Each row comes from the steps of one walk. Every step used is in the known rows, and no mark comes twice. Write the walk behind each row, first mark first.
(in the rows, 128 means zero)
Known rows:
dudu/teba/muko/radez/regiz/kaben/moda: [100 130 113 175 129 137 121 119 133 152 120 122  98 130 171 108 124 135
 113 128 108  76 144 109 158 136 125 109 158]
radez/nuni/regiz/kaben/moda: [180 112 101  63 115 116 111 111 138 106  78 168 114  93 188 143 147 112
 144 144 184 157 131  82 140 128 188 129  35]
muko/teba: [ 85 155 138  78 135 105 158 144 113  98 138 168 146 143 101 138  92 116
 146 179 170 106 141 127 123 152 125 172 155]
nuni/radez/regiz: [175 112 148 103 128 110 152 126 101 106 110 127 121 122  68 112 121  92
 149 126 164 144 106 164 147 133  86 164 128]
nuni/regiz: [162 156 144  82 127 126 159 152  92  90  97 133 167 125 140 134 122 115
 160 124 135 161 121 109 121 163  99 163  92]
muko/radez/nuni/regiz: [106 116 112  56 105 141 117 152 124 127 108 159 145 103 155 142 125  91
 129 129 164 145 151 108  99 112 126 127  82]
zereken/regiz/nuni: [215 172 176  98 106 145 117 135 151 108 139 145 120 128  71 125 137 165
 151 121 159 171  96 162 106 132 154 154 117]
moda/duro/nopo: [177 185 116  68  92 161 101 162  60  55 168  98 222 124  92  47 150 143
 190 135 140 122 114 116 126 143  82 118 112]
kaben/regiz/radez/nuni: [162 126  99  87 123 126 141  99 135 137 141 106 139 106 138  91 139 153
 127 154 161 104 116 125 162 123 222 140  77]
nuni/radez/regiz/zereken/dudu: [158  90 144 130 149 118 137 104 138 130 124 118  77 129  65 145 137  99
 128 113 148 173 100 161 124 117 107 142 134]
moda/duro: [166 171 132  69  95 143  95 155  96  51 165 117 193 144  84  81 111 134
 166 133 162 119 108 112 126 134 103 133 123]
regiz/nuni: [170 156 165 102 134 148 102 136 128  85 156 136 183 117  75 127 104 164
 147 120 133 147 124 143 108 113 154 176 115]
teba/dudu: [112 171 142 140 107 108 125 150  76 122 168 134 181 163 142 144  98 146
 144 159 150 100 107 148 167 113  99 169 168]
dudu/teba/muko/radez/nuni/regiz/kaben: [ 70 123 105 183 125 128 150 147 114 171  79 135 141 126 184 148 146 104
 124 141  95 116 173  91 135 149 119  90 141]
dudu/teba/muko/radez/regiz: [ 74 128 137 177 128 106 152 156 114 155 121 117 142 144 161 111 111 124
 113 135  84  75 151 140 140 136  78 105 185]
muko/radez/nuni/regiz/kaben/moda/duro: [169 120  82  38  96 178  69 117 136 105 118 149 110  95 147 122 145  97
 142 122 204 144 144  54 106 111 171 118  56]
teba/muko/radez/nuni/regiz/zereken: [156 110  97 161 130 103 130 137 143 163  87 129 156 115 168 176 134 119
 105 105  93 126 125 120  92  98 110  84 124]
regiz/zereken/dudu/teba/muko/radez/nuni: [ 22  99 120 197 153 117 110 136 174 178 136 125 104 138 157 173 144 131
  93 129  81 147 137 132 109  99 146  69 165]
teba/muko/radez/nuni/regiz/zereken/dudu: [131  98 110 166 124 101 123 129 160 164 102 126 128 132 164 192 132 128
  90 111  83 136 135 115  78 103 109  79 134]
radez/nuni/regiz/zereken/dudu: [131  88 125  94 136  87 129 133 154 130  93 151 123 113 176 174 151 106
 119 140 142 186 130 114 100 108 154 103  71]
regiz/kaben/moda: [145 169  99  96 115 173  79  81 132  90 136 163  98 107 131 114 127 163
 151 117 171 120 103 101 175 138 199 161  79]
dudu/teba: [ 15 163 153 147 138 124 149 177  93 117 129 133 168 134 142  96 120 124
 154 158 115 109 144 141 174 156 114 134 166]
dudu/teba/muko/radez/regiz/kaben: [ 82 130 114 183 121 128 145 130 116 162 118 131 122 141 161 121 123 124
 109 128  89  81 157 121 144 142 101 108 159]
kaben/moda/duro: [194 174 133  60 114 151  56 131 128  37 164 108 145 119 112  62 115 155
 170 134 195 104  83  96 157 123 155 138 120]
regiz/radez/nuni: [ 60 113 134  80 118 118 112 145 136 138 137 127 163  86 112 111 126 119
 125 171 165 130 126 122 158  66 195 103 106]
nuni/radez/regiz/kaben/moda/duro/nopo: [243 126 104  83 114 168 107  87  93  87 122 107 100 101  65  75 167 103
 174 118 192 147 102 110 154 138 122 147  88]

Which walk is each row?
[171 179 126 103  82 156 129 106 133 124 121 177  82 136 103 131 150 151
 148 118 160 158  94 142 143 160 157 146  89] -> zereken/regiz/kaben
[ 44  94 116 103 133 147 116 150 149 161 116 142 103 114 165 161 149  87
 114 133 141 168 166  97  93 111 145  97 109] -> muko/radez/nuni/regiz/zereken/dudu/teba
[ 16 130 141 176 164 134 121 136 153 145 156 124 109 145 130 151 141 142
 121 130  96 161 120 140 131 124 147 107 161] -> regiz/zereken/dudu/teba
[110 123 148 178 136 120 138 149 126 151 129 109 149 135 139 118 114 133
 111 130  83  91 159 134 119 125  98 114 179] -> dudu/teba/muko/radez/regiz/nuni
[134 145 144  76 135 153 155 145 103 120 112 100 163 101 111 122 135 108
 154 137 149 167 122  84 131 127 146 144  95] -> nuni/regiz/radez
[ 48 108 146 169 105 123 125 112 152 149 150 132  72 172 144 153 110 146
  83 137  79 108 169 122 117 152 107 110 163] -> zereken/dudu/teba/muko/radez/regiz/kaben
[ 29 128 127 188 126 103 141 175 118 161 106 128 167 131 173 126 124 117
 119 154  86  87 163 133 145 129 103  83 181] -> dudu/teba/muko/radez/nuni
[238 117 110  85 116 155 103  84 116  86 121 118  81 114  62  95 143  99
 160 117 206 145  99 108 153 134 135 156  95] -> nuni/radez/regiz/kaben/moda/duro
[ 52 157 147 209 137  95 162 174 101 137 109 115 180 147 158 118 117 138
 136 152  68  87 141 144 165 156  89 106 194] -> dudu/teba/muko
[ 29 153 133 200 132 127 147 173 104 154 119 117 168 141 154 121 117 127
 129 138  73  84 155 133 147 144  87 102 198] -> dudu/teba/muko/radez
[113  88 148 156 160 119 149 119 133 144 118 109  77 130  79 134 148  88
 131 127 140 170 115 154 138 127 106 129 155] -> nuni/radez/regiz/zereken/dudu/teba
[148 123 103  55  94 167 105  92 125 124 156 170  86 121 116 117 107 122
 105  98 161 108 135 125 114 114 126 160  83] -> muko/radez/regiz/kaben
[104 119 127 174 159 143 150 136 141 161 104 102 112 138 157 179 154 114
 121 106  82 178 136  90  89 143 110 105 141] -> nuni/regiz/zereken/dudu/teba/muko/radez
[245 109 166  57 124 105 117 105 139  86 158 140 128 124 101 106  94 151
 113 117 151 126 119 160 102 100 126 177  91] -> radez/regiz/nuni
[ 65 123 124 179 131 106 157 175 112 161  84 119 160 128 187 136 136 102
 126 149  91 108 168 110 131 141  97  86 164] -> dudu/teba/muko/radez/nuni/regiz
[174 143 162 129 147 164 113 135 115  97 128 116 170 106  23 137 128 127
 171 119 152 177 124 142 116 121 145 177 134] -> regiz/nuni/radez
[136  84 144 194 160  99 156 116 138 158 104  96  85 137  91 148 144  98
 120 124 110 157 112 156 132 126  93 113 172] -> nuni/radez/regiz/zereken/dudu/teba/muko
[ 76 102 179 164 120 115 119 131 163 139 163 111  98 167 122 150  99 152
  85 139  75 117 171 133  94 134 103 117 184] -> zereken/dudu/teba/muko/radez/regiz/nuni
[197 117 115  64  99 115 128  77 124 102 139 172  93 131 129 111 106 139
 109 115 155 113 117 140 140 127 132 167  65] -> radez/regiz/kaben
[174 124 125 135 105  96 132 124 130 134 132 130 142 142 134 133  91 142
  92 103  89  75 121 151 107 113  67 124 149] -> teba/muko/radez/regiz
[183 112 118 108 119 136 143  91 104 116 106 145  94 118  67 125 134  94
 145 117 169 152 113 142 151 141 117 166  97] -> nuni/radez/regiz/kaben
[196 104 128  91 145  93 133 103 142 120 146 141 107 122 135 115 118 135
 107 104 139 127  85 168 126  91 121 142  96] -> radez/regiz/zereken
[251 149 124 127 148 161 142  91 119 105 133  98 143 122  68 113 139 160
 164 113 151 141 114 141 128 165 181 195 101] -> kaben/regiz/nuni/radez
[ 40 126 139 217 163 112 129 134 159 158 142 113 115 151 141 164 139 152
 109 125  64 145 118 142 124 122 132  89 180] -> regiz/zereken/dudu/teba/muko
[146  84 146 159 148  73 140 105 167 147 144 117  80 152 156 139 120 145
  81 119  89 120 115 159 115 110 107 106 147] -> radez/regiz/zereken/dudu/teba/muko
[168 140 105 142 150 135 139  77 153 128 160 113  95 150 137 132 139 182
 118 108 114 131  94 147 127 156 186 152 102] -> kaben/regiz/zereken/dudu
[250 159 126 105 137 149 133  91 128  94 155 113 153 129 109 104 119 189
 145 116 135 116 115 142 122 159 188 194  88] -> kaben/regiz/nuni
[ 79 120 121 200 152 114 147 146 129 173 122 112 132 136 161 123 129 122
 108 121  81  91 137 140 135 119  94  91 180] -> dudu/teba/muko/radez/regiz/zereken
[ 69 114 111 200 154 114 152 164 125 181  83 114 150 119 188 149 153 102
 123 134  85 124 154 108 125 125 114  71 161] -> dudu/teba/muko/radez/nuni/regiz/zereken
[ 66 123 112  66  98 135  96 153 130 125 134 169 149 107 137 129 114 109
 121 134 160 117 145 135 117  96 136 121 106] -> muko/radez/nuni
[131 131  95 197 155 144 146  88 157 167 150  94  92 154 157 139 147 172
 106 107  80 109 120 133 119 160 168 120 144] -> kaben/regiz/zereken/dudu/teba/muko/radez
[ 77  96 129 102 135 151 110 119 155 153 170 135  69 135 130 126 119 116
  94 109 128 127 138 138 102 102 117 124 137] -> muko/radez/regiz/zereken/dudu/teba
